Known rows, with every step that occurs:
B, T, J, D, L: -.06 -.07 .13 .04 .13 -.05 .24 -.21 -.08 -.46 -.07 .01 .04 -.12 -.33 .22
 -.44 -.04 -.06 -.08 .11 .12 -.07 .04 .04 -.33
X, A, Z, D, T, J, L, M: .28 -.29 .37 .00 .06 .06 .38 -.20 -.21 -.15 -.10 .20 .19 -.33 -.10 .09
 -.15 -.09 .35 -.03 .26 .03 .00 -.03 .05 -.05
Z, X, D, L: -.10 -.25 .28 -.01 .04 -.18 -.04 .06 .06 -.24 -.09 -.26 .17 -.14 -.37
 .29 -.11 -.04 -.07 .12 .02 .37 -.17 .13 .20 -.14
T, J, D, X: -.02 -.28 -.07 -.21 .06 -.04 .04 .04 -.05 -.16 -.30 -.14 -.10 .10 -.19
 .24 -.17 -.23 .15 .28 .10 .21 .17 .00 -.14 -.16
T, J, D, L, M: .12 -.11 .35 -.06 .08 .09 .38 -.09 -.15 -.20 -.19 .11 .05 -.24 -.28 .19
 -.17 -.09 .16 .07 .10 -.02 -.05 .09 .05 -.09
D, T, J, L, B: .07 -.02 -.08 .34 .11 .07 .38 -.31 -.46 -.27 -.05 -.16 .15 -.32 -.23 .09
 -.33 -.12 .37 -.10 .32 -.17 .02 -.15 .11 -.19
J, L, B, T, D, X, A, Z: .09 -.43 .12 .02 .00 -.28 .05 -.08 -.12 -.13 -.17 -.29 .42 -.01 .16 .10
 .02 .07 .14 -.08 .10 .05 .16 -.03 .10 -.01
M, L, B, T, J, D, X, A: .04 -.46 .10 -.21 .08 -.15 .06 -.08 .01 -.32 .02 -.03 .06 .17 -.35 .21
 -.24 .08 .37 .22 .02 .33 .08 -.04 -.07 -.09
X, A, Z: .09 -.33 .23 -.03 -.07 -.33 .01 .02 .01 .06 .01 -.12 .39 -.12 .23 -.06
 .22 .19 .10 -.08 .05 -.13 -.03 .09 .09 .07
D, L, B: -.07 -.01 .10 .26 .13 -.04 .21 -.13 -.28 -.18 -.16 -.33 .14 -.19 -.32
 .16 -.17 -.01 .16 -.07 .06 -.13 -.19 .00 .19 -.12
L, J: -.01 -.21 -.11 -.05 .02 -.13 .21 .01 -.20 -.15 .09 .14 .08 -.29 -.18
 -.07 -.14 -.04 .23 -.19 .09 -.06 .00 .04 .02 .13
B, T, J: -.03 -.17 -.14 -.04 -.02 .18 .24 -.16 .15 -.26 .17 .34 -.01 -.28 -.04
 .03 -.35 .04 .16 -.14 .19 .08 .16 -.09 -.12 -.05
X, A, Z, D, L, J: -.01 -.44 .22 -.08 .11 -.33 .17 -.05 -.18 -.31 -.01 .04 .26 -.35 -.37
 .04 -.22 .05 .18 -.27 .09 .13 -.27 .11 .09 -.04
T, J: .05 -.15 -.07 -.06 -.07 .08 .18 -.08 .02 -.16 .15 .27 .09 -.36 -.13 -.06
 -.17 .03 .15 -.02 .23 -.03 .00 -.03 -.24 -.10
B, T: -.11 -.03 -.09 .03 .07 .14 .09 -.11 .18 -.14 .01 .10 -.14 .11 .14 .12
 -.25 .01 .02 -.18 -.05 .16 .23 -.09 .16 .06
D, J, T: -.11 -.09 -.06 .11 .24 .01 .11 -.05 -.08 -.15 .06 .29 .03 -.19 .00 .19
 -.22 -.23 .21 -.04 .37 .06 .05 .00 .23 -.10
M, L: .00 -.02 .04 .04 .10 -.09 -.03 -.20 -.09 -.18 .01 .13 -.11 -.12 -.35 .09
 -.24 -.07 -.06 -.07 .00 .10 -.24 .00 -.11 -.04
J, D: .03 .13 -.03 -.05 .02 -.05 .09 -.05 -.29 -.22 -.13 -.12 -.14 .21 -.02
 .11 -.16 .00 .10 .21 .01 -.06 .21 .03 .05 -.28
B, T, J, L, M: .25 -.13 .16 .05 .01 .19 .39 -.16 -.23 -.21 -.03 .27 .08 -.29 -.09 .04
 -.26 -.18 .22 -.10 .24 -.01 .05 -.07 .05 .00
B, T, J, L: .17 -.09 -.12 .18 .01 .04 .24 -.27 -.27 -.43 .16 .20 .12 -.24 -.11 -.04
 -.48 -.17 .02 -.27 .32 .08 .00 -.17 -.02 -.23
X, A, Z, M, L, J, D, T: -.10 -.18 .18 -.01 .38 -.03 .34 -.35 -.03 -.14 -.18 .08 -.06 -.14 -.13
 .33 -.26 -.01 .40 .01 .10 .02 .20 .09 .19 -.04
J, T: .05 .06 -.08 .15 .19 .05 .04 -.07 -.19 -.09 -.02 .24 -.03 .01 .12 .03
 -.19 -.22 .17 .03 .21 -.04 .11 -.09 .21 -.06
X, D: -.10 -.06 .04 -.09 -.10 -.14 -.09 .20 .04 -.08 -.09 -.25 .02 .07 -.03
 .11 .06 .07 .23 .25 .00 .22 .24 .05 .07 -.10
J, T, D: .08 .11 -.18 .04 .08 .16 -.01 -.18 -.21 -.28 -.07 .17 .10 .15 .08 .06
 -.21 .01 .00 .12 .13 .16 .44 -.15 -.11 -.21
Z, A: -.01 -.25 .25 .03 .11 -.02 -.11 -.13 .11 -.07 .21 .22 .13 .07 .01 .03
 -.06 .21 .06 .11 -.10 .25 -.37 .05 .02 -.14
T, J, D, L: -.02 -.06 .16 .03 .10 -.09 .22 -.17 -.15 -.41 -.08 -.03 .08 -.16 -.38
 .17 -.35 -.05 -.06 -.02 .13 .07 -.14 .07 -.02 -.36

Rows:
-.05 .03 .04 .22 .10 .02 .19 -.19 -.32 -.29 -.19 -.32 .21 -.12 -.33 .18
 -.21 .07 .10 -.02 .06 -.03 .00 -.05 .06 -.20 -> T, D, L, B
.16 -.46 .23 -.21 -.06 -.12 -.11 .03 .10 -.09 .32 .07 .23 .07 -.16 .08
 .07 .23 .14 .24 -.04 .30 -.13 .04 .08 .08 -> Z, X, A
.11 -.11 -.03 .19 .07 .00 .26 -.29 -.21 -.34 .08 .07 .14 -.29 -.18 .06
 -.37 -.20 .16 -.12 .37 .14 .08 -.12 -.03 -.25 -> X, D, T, J, L
-.20 -.25 .16 .02 .18 .01 .11 -.14 .27 .07 -.19 -.24 .02 -.12 .05 .39
 .03 -.06 .27 .19 .07 .28 .35 .06 .28 .07 -> A, Z, X, D, T
.10 -.42 .09 -.24 .07 -.10 -.13 .01 .12 -.17 .03 .04 .21 .31 -.14 .11
 -.01 .08 .18 .25 .00 .43 .19 -.08 -.14 -.02 -> J, T, D, X, A
-.04 -.35 .16 -.03 .12 -.29 .19 -.05 -.22 -.28 -.11 .01 .20 -.40 -.34
 .06 -.24 -.03 .12 -.30 .10 .07 -.25 .11 .11 -.05 -> A, Z, D, L, J
-.05 -.31 -.07 -.19 .14 -.17 .04 .02 -.19 -.22 -.33 -.16 -.13 .09 -.33
 .26 -.24 -.29 .16 .17 .03 .23 .09 .04 -.05 -.06 -> M, L, J, D, X
.20 -.26 .12 .14 .10 -.08 .24 -.35 -.23 -.33 .07 .11 .24 -.30 -.14 .03
 -.34 -.09 .17 -.19 .36 .12 -.05 -.11 -.03 -.28 -> X, A, Z, D, T, J, L
.07 -.09 -.06 .14 .05 -.06 .11 -.20 -.31 -.41 .10 .01 .24 -.16 -.21 .13
 -.30 -.13 -.11 -.19 .35 .21 .01 -.07 -.04 -.32 -> T, D, J, L
.07 .00 -.22 .02 .12 .07 .08 -.24 -.34 -.42 -.02 .29 .10 -.03 -.13 .06
 -.36 -.03 .09 .00 .18 .17 .36 -.13 -.14 -.17 -> M, L, J, T, D
.03 -.46 .15 -.11 -.02 -.26 -.03 -.01 .12 -.03 -.14 -.18 .36 .03 .23 .08
 .12 .13 .07 -.04 .01 .11 .19 .02 .03 .07 -> B, T, D, X, A, Z
.09 -.30 .33 -.16 .01 -.24 -.16 .03 -.06 -.05 -.18 -.11 .13 .04 .06 .05
 .05 .24 .17 .06 -.02 .16 -.12 .05 .07 -.19 -> X, A, Z, D
-.08 -.17 -.03 .01 .13 .20 .32 -.29 .22 -.09 .09 .28 .01 -.39 -.13 .10
 -.22 -.03 .25 -.05 .25 .06 .16 -.05 -.17 -.04 -> D, T, J
.13 -.01 -.11 .31 .01 .01 .30 -.21 -.56 -.31 -.01 -.17 .18 -.30 -.24 .01
 -.31 -.09 .31 -.09 .30 -.21 -.06 -.14 .07 -.23 -> T, J, L, B
-.01 -.22 -.08 -.03 .09 -.19 .19 -.13 -.27 -.28 .10 .23 .01 -.38 -.43
 -.01 -.31 -.09 .18 -.24 .09 .01 -.16 .04 -.05 .10 -> M, L, J
-.14 -.08 .12 .05 .39 .03 .36 -.35 -.07 -.12 -.27 .05 -.12 -.18 -.10 .35
 -.28 -.10 .34 -.02 .11 -.04 .21 .09 .20 -.05 -> A, Z, M, L, J, D, T
.07 -.51 .19 -.12 .01 -.44 .04 -.01 -.11 -.09 -.14 -.16 .31 -.13 -.01
 .08 .05 .03 .19 -.03 .07 -.01 -.02 .12 .05 .05 -> M, L, J, D, X, A, Z
-.13 -.12 .24 .03 .06 -.20 -.01 .04 .07 -.23 -.12 -.25 .14 -.08 -.32 .20
 -.11 -.02 -.05 .01 .01 .28 -.12 .11 .11 -.18 -> X, D, L
.03 -.10 -.09 .14 .08 -.01 .14 -.24 -.24 -.46 .11 .04 .20 -.12 -.16 .17
 -.39 -.12 -.10 -.25 .33 .27 .08 -.09 .02 -.30 -> B, T, D, J, L
-.15 .06 .05 .06 .30 .13 .27 -.33 .08 -.06 -.19 -.07 -.21 .11 .00 .31
 -.18 -.09 .22 .11 .05 .08 .37 -.01 .13 -.11 -> J, D, T
-.16 -.04 .00 .04 .31 .06 .38 -.32 -.01 -.13 -.14 .00 -.17 -.04 -.09 .28
 -.25 -.11 .33 .01 .09 .06 .37 .01 .14 -.05 -> L, J, D, T
-.03 -.14 -.04 .13 .24 -.14 .19 -.05 -.29 -.31 -.02 .22 .10 -.24 -.16
 .08 -.34 -.25 .31 -.10 .27 .06 .05 -.01 .27 -.06 -> X, D, L, J, T
.02 .08 -.22 .12 .03 .21 .13 -.29 -.23 -.43 -.08 -.08 .09 .17 .01 .14
 -.36 .12 .02 -.06 .04 .20 .49 -.21 -.04 -.22 -> J, L, B, T, D
.04 -.15 .41 -.06 .04 .02 .22 .06 .01 -.08 -.23 -.04 .09 -.18 -.24 .21
 -.01 -.07 .17 .10 .02 .13 -.03 .12 .14 .03 -> X, D, L, M
